Each row was made from one path, in order. Every step used is in the known rows, and no mark comes twice. Write each row's path.
Known rows:
vumunik, kifu, buti, ruze: [ -5   5  -8 -22 -18   8   2  -3 -13  -2 -54  -6  18  23 -16  17   7  -7
   4  -4   1 -25 -41]
suzolok, kifu, zofi: [-21 -31  -4   2  -3 -11  -1  -4   3   3  -6  15   0 -16   4   2   4   4
  17   3 -17  15  11]
kifu, vumunik: [ 12   9  13 -12  13   2  18   2   0  11   4  -5   9  -8  21  -4  -8  -7
   3 -14  -6   0 -11]
ruze, zofi, gigog, buti: [ 11 -22   4  19  -4  44  31   4 -19   8 -11  13   8  22 -21   3   1 -21
   0   4 -14 -15  23]
suzolok, kifu, vumunik: [ -2 -16   6  -4   6 -11  19  -3   8  -3   6   0   2 -23  17   9   3   3
  20  -7  -8  17  -1]
buti, gigog, suzolok: [ 17  14  13  -1  20   0  -2  12  -2  10 -23  28  21  11 -29  19  -5 -20
 -14  -2   8  33  -2]
gigog, buti, ruze: [  9   9  16  -4   1  11  11 -18 -13  -3 -24 -13  24  18   2  11   2 -16
  10  11 -15   0 -10]
suzolok, gigog: [  2  -6  14 -13 -21  14   2   2   7  -1  -5  10  11  11   2 -15  -4   7
  33  -8 -10  -4  13]
ruze, buti: [ 16  -1  -2  13  -1  26   1  25 -16  19  -8 -15 -10  14 -10   6 -12  -8
   0 -14  -5  -1  15]
buti, ruze, zofi, gigog: [ -1  -2  -4  15  18  35  36   3 -48   3 -16 -11  10  29 -24  -6  -2 -14
   6  12  -2 -30   9]
gigog, zofi, ruze, buti: [-21 -10 -32   8 -14   2  12  20 -31  17  14  -1  -4   4 -23   2  -8 -13
 -23 -14  -3  -1  -3]
ruze, zofi, gigog, suzolok: [  4 -17  -3  19   8  39  28  12 -15   8  -3  20  -4  23 -33   1   0 -18
 -11  -2  -6 -18  23]
zofi, ruze, buti, gigog: [  9 -18 -21  24   1  21  10  47 -37   8  -7  -1 -12  21 -18   4 -22 -17
  -8 -16   0  -4   6]
ruze, buti, gigog, suzolok, kifu, zofi: [ 19  -3   6  13  11  21  -1  32 -17  29 -27  11   4  17 -29  18 -14 -21
  -4 -14  -8  28  18]
vumunik, kifu, zofi, gigog: [-15 -12   5 -18 -15   8   1  -2  -6  14 -42  11  12  18 -19   4  -1 -11
   4  -4  -7 -12  -2]
zofi, gigog: [ 21 -28  14  16  -6  11  11   9  -1   9  -7   0   3  18 -13   5  -1 -16
  -4   0  -3  -2  31]
buti, gigog, zofi, ruze: [ -1   1 -11   3  -2  -6   9  16 -29  18 -11  23  26   5 -28  13  -7 -22
 -19   0   7  29  -7]
buti, gigog: [ 18   8  12   2   7   1   2  12 -14  12 -24  18  25   6 -15  13  -6 -15
  -2   5   7  29   1]
buti, gigog, suzolok, kifu, vumunik: [ 17   6  17  -2  22  -6   7  11   2   9 -20  29  21   0 -19  24  -4 -18
  -4  -5   3  42  -3]
kifu, suzolok, gigog: [  9 -11  -8 -21 -27   5 -11   1   3  13 -16  24  15  18   5  -8  -7  14
   2   5  11 -12  -6]
zofi, gigog, suzolok: [ 19 -21  16  13   6   9   7  11  11   7  -6  10  -1  24 -25  12   0 -22
 -16  -6  -3   2  28]
gigog, suzolok, kifu, vumunik: [ -3  -2   7  -7  21 -10   8   0  23  -5   6  14  -5  -8  -7  16   4  -5
  -3 -14  -6  17  -5]
ruze, zofi: [-10  -2 -14  10   5  32  23   6 -23   3   1  14  -3   6 -16  -8   0  -3
   1   2  -3 -19   2]
vumunik, kifu, buti: [ -3   0  -7 -22 -25   5  -5  -1   1   0 -48   5  13  15 -13  18   8  -6
   2  -9  -1 -18 -36]
vumunik, kifu: [-14  10   0 -24 -13   2   3  -8   0  -3 -30   0   6   8 -14  10   4   0
   7  -4   7 -10 -23]
kifu, suzolok: [  8  -7 -17 -12 -12  -5 -11   0  -3  14 -12  17   6  10   4   3  -4   9
 -22  11  18  -9 -15]
vumunik, kifu, zofi: [-25   2  -2 -26 -12   3  -4  -7  -6  10 -40  11  10  10 -14   2   0  -4
   6  -5  -7 -12 -17]
zofi, ruze, buti: [ -2 -22 -27  23  -3  21   9  40 -29   2   5 -10 -25  18 -10  -2 -19  -9
  -7 -18  -4 -18   6]
suzolok, kifu: [-10 -22  -2   4  -3 -13   6  -4   8 -10   3   4  -5 -17   3  10   8   8
  17   3  -4  16   6]

Which path is each row?
[ 28 -29  26  13 -14  15  11  -2   5   8 -17   0  15  23  -8  14   1 -26
   0   4 -14   6  28] => zofi, gigog, buti
[ 10  -7  26 -15 -29  18   3  -8  13  -1 -16  10  22  16   7  -5  -3  -3
  37  -5 -21   4  10] => suzolok, gigog, buti
[ 26 -23  26  13  -5  19  19  -4 -10   7 -24 -10  19  31 -12  13   0 -27
   2   9 -13  -2  24] => zofi, gigog, buti, ruze
[-12  11 -11   6  20  30  31  -1 -47  -2 -12 -11   8  20 -18  -8  -1  -6
   6  11  -1 -29  -5] => buti, ruze, zofi
[ 18   6  -1  10  -2  20   5  27 -31  35 -19   0  12  14 -29  16 -13 -21
 -10 -11   0  25  12] => ruze, buti, gigog, zofi
[ -1 -28   9   6   4   8  -6   8   0  23 -17  22   6  19 -16  -4  -7 -21
 -12  -5 -20  -1  28] => kifu, zofi, gigog, suzolok
[  6 -30  -7  22   2  36  26  15 -11   5 -11  23  -1  20 -31   8   4 -18
  -6  -4 -11 -15  18] => ruze, zofi, gigog, suzolok, kifu, buti
[-23 -28 -20   6  -1   3  -5  19 -21  11  -6  16  -6   9   0 -16 -15  -9
  -6  -6 -18 -15   4] => kifu, zofi, ruze
[  7 -15 -20  24   7  20   8  47 -30   6  -6   4 -14  24 -24   8 -22 -20
 -14 -19   0  -1   5] => zofi, ruze, buti, gigog, suzolok
[  0 -31   7   8  -4   9  -3   8  -9  25 -17  15   8  15  -7  -8  -7 -17
  -4   0 -20  -4  29] => kifu, zofi, gigog
[ -3 -10  -4   1  11  -6  -1   3  15  -9 -14  13  -1   6 -18  21   9  -7
  -6  -7  -8   7 -12] => gigog, suzolok, kifu, buti, ruze
[ -1  -9 -15 -25 -33  -2  -8  -4  -3  21 -11  27  20  14  -2  -5  -4  11
  -7   5  10  -6  -9] => kifu, suzolok, gigog, zofi
[  3   7  10   0   3  27  22 -16 -24  -2 -24  -7  22  21  -6   8   2 -18
  10  13 -17  -9  -8] => gigog, buti, ruze, zofi
[  4  12   1  -4  -1  -7   5   6 -21  24 -16  22  33   0 -26  15  -2 -19
 -15   4   7  38  -4] => buti, gigog, zofi
[ 18 -34  10  17   4   8  12  10   6   2 -18   7   4  24 -26  19   5 -21
  -8  -4  -8   1  22] => zofi, gigog, suzolok, kifu, buti, ruze
[ 29   3   7  14   3  26   2  33 -27  28 -25  -3   7  18 -22  14 -16 -18
  -1 -11   0  20  16] => ruze, buti, gigog
[ -9  -6   1  -1  15 -10  -1  -1  23 -11   3  17  -9  -4 -17  17   7  -1
  -4  -7  -3  17   0] => gigog, suzolok, kifu
[ 28   3  11  10  15  22   8  32 -15  26 -22   4   6  13 -22  22 -15 -21
  -3 -19  -4  28  12] => ruze, buti, gigog, suzolok, kifu, vumunik
[-31  -9 -13 -19 -12   4   0   5 -15   4 -34  12   2  14 -14  -1  -6  -6
   3  -8  -6 -20 -19] => vumunik, kifu, zofi, ruze
[  9  -6 -18   7  -5  24  10  10 -30   3 -34  -2  16  24 -11   5   3 -14
  -3   2 -11 -31 -24] => kifu, buti, ruze, zofi
[ 11 -30  -4   7 -13  -9  -1   8   4  -1 -26  17  15  -6  -4  24   8  -6
  11   1  -8  24  -8] => suzolok, kifu, buti, gigog
[  5 -22  -4  21   0  40  31  11 -24   8  -4  13  -1  19 -24  -4  -1 -14
  -1   2  -5 -21  25] => ruze, zofi, gigog
[-16   4 -10 -42 -36   1  -2 -11  -1  11 -37  19  20  17 -16   7   1   8
   2  -1  14 -14 -29] => vumunik, kifu, suzolok, gigog, zofi
[-19  -6 -10 -13 -11  14   1  17 -25  15 -45  13   7  20 -23   5 -11 -14
   2 -12  -5 -11 -14] => vumunik, kifu, zofi, ruze, buti, gigog
[ -4   2   1 -40 -35   7  -4 -13   5   6 -47  17  21  23  -8  10   1   5
  10   1   9 -14 -28] => vumunik, kifu, suzolok, gigog, buti
[ 15 -12   0 -23 -32   8 -10  -7   7  12 -24  24  22  22   9   0  -5   7
   4   8   3  -6  -7] => kifu, suzolok, gigog, buti
[ -9 -25 -17  14   1  17  -4  34 -34  24 -18  15  -2  17 -11  -9 -21 -18
  -7 -11 -17  -5  11] => kifu, zofi, ruze, buti, gigog
[-10   6 -13 -32 -21  -1  -5  -8  -2   6 -38  12  10  15 -11  13   2   7
  -8   3  19 -16 -33] => vumunik, kifu, suzolok
[  6   3  -1 -21 -22   5  -4   5  -5   6 -60  14  26  18 -20  23   4 -13
   0  -6   3  -3 -36] => vumunik, kifu, buti, gigog
[-12  -2   4 -19 -30   5   5  -4   0  10   2  13  20   5  -9 -12  -1   3
  21  -8 -11   4   8] => suzolok, gigog, zofi
[  8   0  25 -16 -20  22  10 -11  -2  -3 -22   0  28  24   3  -7  -3  -4
  40   1 -20  -4   7] => suzolok, gigog, buti, ruze
